Each row was made from one path, in order. Every step used is in the known rows, and no mark comes twice. Write each row's path.
Known rows:
vures/mufen/fada/tusa/penuvob/sosoz: 3; -3; -9; 3; -8; 13; -12; 6; 27; 9; 3; 2; 6; -8; 0; -1; -9; -1; -7; -1; 8; 13; 10; -13
fibi/sodev/fada/mufen/kanika/zofovi: -7; 2; -9; -5; 1; 3; 3; -6; -35; -2; -1; 1; -2; 7; 0; -3; -5; -4; -2; 2; 1; 22; 8; -3
fibi/sodev/fada/tusa/penuvob: -3; -4; 5; 10; -8; 12; -11; 4; 3; 11; -6; 1; -7; -3; 2; 0; -7; -1; 11; 2; 2; 23; 9; -4
sosoz/penuvob: -1; 4; 7; 1; 0; 7; 2; 7; 11; -2; -8; 1; -1; 5; 1; 2; 0; 6; -8; 0; 1; -9; 6; -3
sosoz/penuvob/tusa/fada/sodev: -13; -2; -13; -9; -17; 13; 1; 0; 4; -1; -18; 3; -9; 2; -6; -3; -5; 3; 1; 2; 8; 13; 2; -4
fegi/zofovi/kanika/mufen/fada/sodev/fibi: -21; 4; -14; -13; -10; 8; 2; -10; -4; 10; -11; 4; 4; 9; 2; 0; -6; -7; 13; 5; -6; 16; 13; -10
fegi/zofovi: -7; -1; -2; -4; 5; -7; 10; -1; 20; 6; 0; 5; 1; -4; 1; 2; 4; 0; 11; -4; -5; 7; 5; -6
vures/mufen: 3; 0; -10; -1; -9; 6; -4; 5; -18; 13; 10; 0; 4; -4; 12; 4; 1; 2; 0; 4; 5; 0; 4; 1
penuvob/tusa/fada/mufen: 1; 0; -10; 2; -17; 12; -3; 3; 11; -1; -12; 6; 1; 9; 4; -1; -7; -1; -10; 4; 12; 8; 1; -7
tusa/fada: 3; -3; -4; 6; -12; 8; 4; 6; -8; 7; -2; 0; -6; -4; 0; -3; -1; 3; -3; 1; 2; 0; -5; -2
kanika/zofovi: 1; -1; 1; -3; 4; -4; 2; -1; -33; 3; -5; 1; -1; -1; 3; -2; 2; 3; -3; -2; 4; 7; 3; -3
fegi/zofovi/kanika/mufen: 2; 3; -13; 1; -1; 6; 2; -1; -6; 11; -7; 3; -4; 1; 10; 6; 8; -1; 17; 6; 5; -17; 8; -3
fibi/sodev/fada: -15; 0; 2; -4; -9; 23; 4; -1; -11; 4; 4; 4; -6; -5; -7; -8; -3; -4; 11; 6; -11; 15; 4; 2
kanika/mufen: 6; 5; -9; 6; -5; 6; -3; 2; -14; 8; -7; 2; 2; 7; 6; 7; 4; 3; 6; 5; 6; -14; 2; 1
sosoz/penuvob/tusa/fada/sodev/fibi: -22; 2; -11; -9; -16; 11; 1; -5; 8; 7; -20; 4; 5; 9; -1; -1; -8; 0; 2; 1; 0; 18; 10; -10
fegi/zofovi/kanika/mufen/fada/tusa/penuvob/sosoz: 2; -2; -11; 3; -4; 12; -8; 4; 34; 9; -3; 3; 3; -8; 0; 1; -6; -2; 2; -1; 7; 7; 13; -15
tusa/penuvob/sosoz: 1; -4; -7; 4; -4; 11; -5; 5; 36; 7; 1; 3; 7; -6; 0; 3; -6; 1; -9; -3; 7; 5; 6; -9
zofovi/kanika/mufen/fada/tusa/penuvob/sosoz: 4; -2; -10; 5; -6; 14; -11; 4; 28; 8; -3; 2; 2; -7; 0; 0; -7; -2; -1; 1; 8; 5; 11; -13
mufen/fada/tusa/penuvob/sosoz: 3; -3; -6; 4; -5; 11; -10; 5; 33; 5; 0; 1; 4; -7; -4; -2; -9; -1; -6; -2; 6; 13; 9; -13
fegi/zofovi/kanika/mufen/fada: 0; 5; -7; 0; -5; 14; 2; 2; -13; 10; 5; 0; 1; 5; -1; -1; 2; -7; 7; 5; -3; -15; 5; -7
fibi/sodev: -18; -1; -1; -6; 0; 14; 0; 0; -9; 4; 3; 2; -7; -3; 2; -1; 2; 1; 18; 3; 6; 7; 3; 3
penuvob/tusa: -9; 1; -5; 1; -5; 8; -4; 0; 24; -2; -9; 0; 14; 4; -6; 0; 0; 0; -1; -5; 8; -4; 2; -8

Write each row's path:
7; 5; -2; 3; -5; 2; -12; 1; -13; -1; -6; -2; -3; 2; -5; -6; -6; -3; 9; 5; 0; 10; 6; -7	kanika/mufen/fada/tusa
1; 1; -11; 0; 0; -4; 3; -3; -33; -1; -3; 0; -1; 8; 2; -1; -5; -2; -9; 0; 5; 17; 5; -5	tusa/fada/mufen/kanika/zofovi
-3; -2; -8; 7; -16; 14; 1; 6; 10; 6; -8; 1; 3; -1; -4; -3; -1; 3; -4; -2; 7; -3; -3; -8	penuvob/tusa/fada
-1; 3; -8; -2; 1; -2; 3; -6; -32; -3; -2; 1; 1; 8; -1; -2; -6; -4; -8; 1; -1; 20; 7; -4	sodev/fada/mufen/kanika/zofovi
-7; 1; -4; -6; -12; 19; 0; -2; -3; -2; -3; 8; -5; 6; 1; -4; -8; -6; 1; 10; -1; 21; 6; 0	fibi/sodev/fada/mufen
-3; 5; -15; 4; -8; 6; 1; -1; 12; -7; -3; -1; 3; 15; -2; 2; -8; -6; -12; 2; 4; 9; 5; -7	sosoz/penuvob/tusa/fada/mufen/kanika
3; 6; -4; 4; -8; 13; -2; 4; -19; 7; 6; -1; 5; 9; -3; -1; -1; -4; -1; 5; -2; -13; 0; -4	kanika/mufen/fada
6; 4; -12; 3; -4; 10; -3; 0; -15; 9; -7; 1; -4; 3; 9; 5; 6; -1; 12; 7; 7; -20; 6; 0	zofovi/kanika/mufen
-3; 5; -13; 1; -4; 3; 2; -6; 1; -9; 5; -1; 2; 12; -5; -1; -10; -11; -8; 5; -7; 19; 6; -2	sodev/fada/mufen/kanika
-2; 3; -10; 0; -2; 1; 2; -1; -21; -2; -9; 0; 3; 11; 1; 0; -4; 0; -12; -2; 8; 12; 7; -9	sosoz/penuvob/tusa/fada/mufen/kanika/zofovi
6; 0; 2; 14; -8; 7; -14; 6; 0; 12; -6; -2; -2; 4; 3; 3; -6; -2; 5; 1; 6; 9; 7; -7	kanika/mufen/fada/tusa/penuvob
-2; 2; -12; 0; -2; -1; 1; -3; -25; -2; -7; 0; 3; 9; 0; -1; -4; -2; -10; -1; 7; 15; 5; -8	penuvob/tusa/fada/mufen/kanika/zofovi
2; 1; -3; -3; -12; 12; 0; -1; 1; -4; -5; 7; -2; 8; 1; -3; -10; -6; -7; 8; -4; 17; 4; -2	sodev/fada/mufen
0; 2; -9; -2; 4; -7; 2; -5; -30; -4; -2; 0; 1; 9; 2; 0; -4; -3; -8; 0; 4; 16; 6; -4	fada/mufen/kanika/zofovi
3; -4; -7; 4; -3; 7; -11; 4; 36; 4; -4; 2; 3; -8; -1; 0; -8; 1; -4; -3; 8; 14; 9; -11	fada/tusa/penuvob/sosoz
6; -1; -8; 1; -14; 8; 0; 3; -1; 0; -7; 5; -6; 7; 7; -1; -7; -1; -9; 6; 8; 10; 0; -3	tusa/fada/mufen
4; -3; 5; 12; -8; 8; -11; 4; 7; 9; -7; 0; -4; -2; 1; 0; -8; -2; 5; 1; 0; 21; 8; -5	sodev/fada/tusa/penuvob
-9; 4; -13; -1; -4; 8; 2; -6; -2; -7; 6; 0; -1; 11; -4; -1; -9; -11; -2; 6; -6; 21; 7; -1	fibi/sodev/fada/mufen/kanika
-19; 0; -12; -9; -15; 5; 2; -7; -4; 8; -14; 3; 1; 6; 1; -1; -8; -2; 5; 3; -3; 23; 7; -6	tusa/fada/sodev/fibi
-9; -4; -13; -10; -15; 7; 3; -2; -12; 1; -11; 2; -15; -2; -3; -3; -5; 1; 5; 4; 4; 18; -1; 1	tusa/fada/sodev
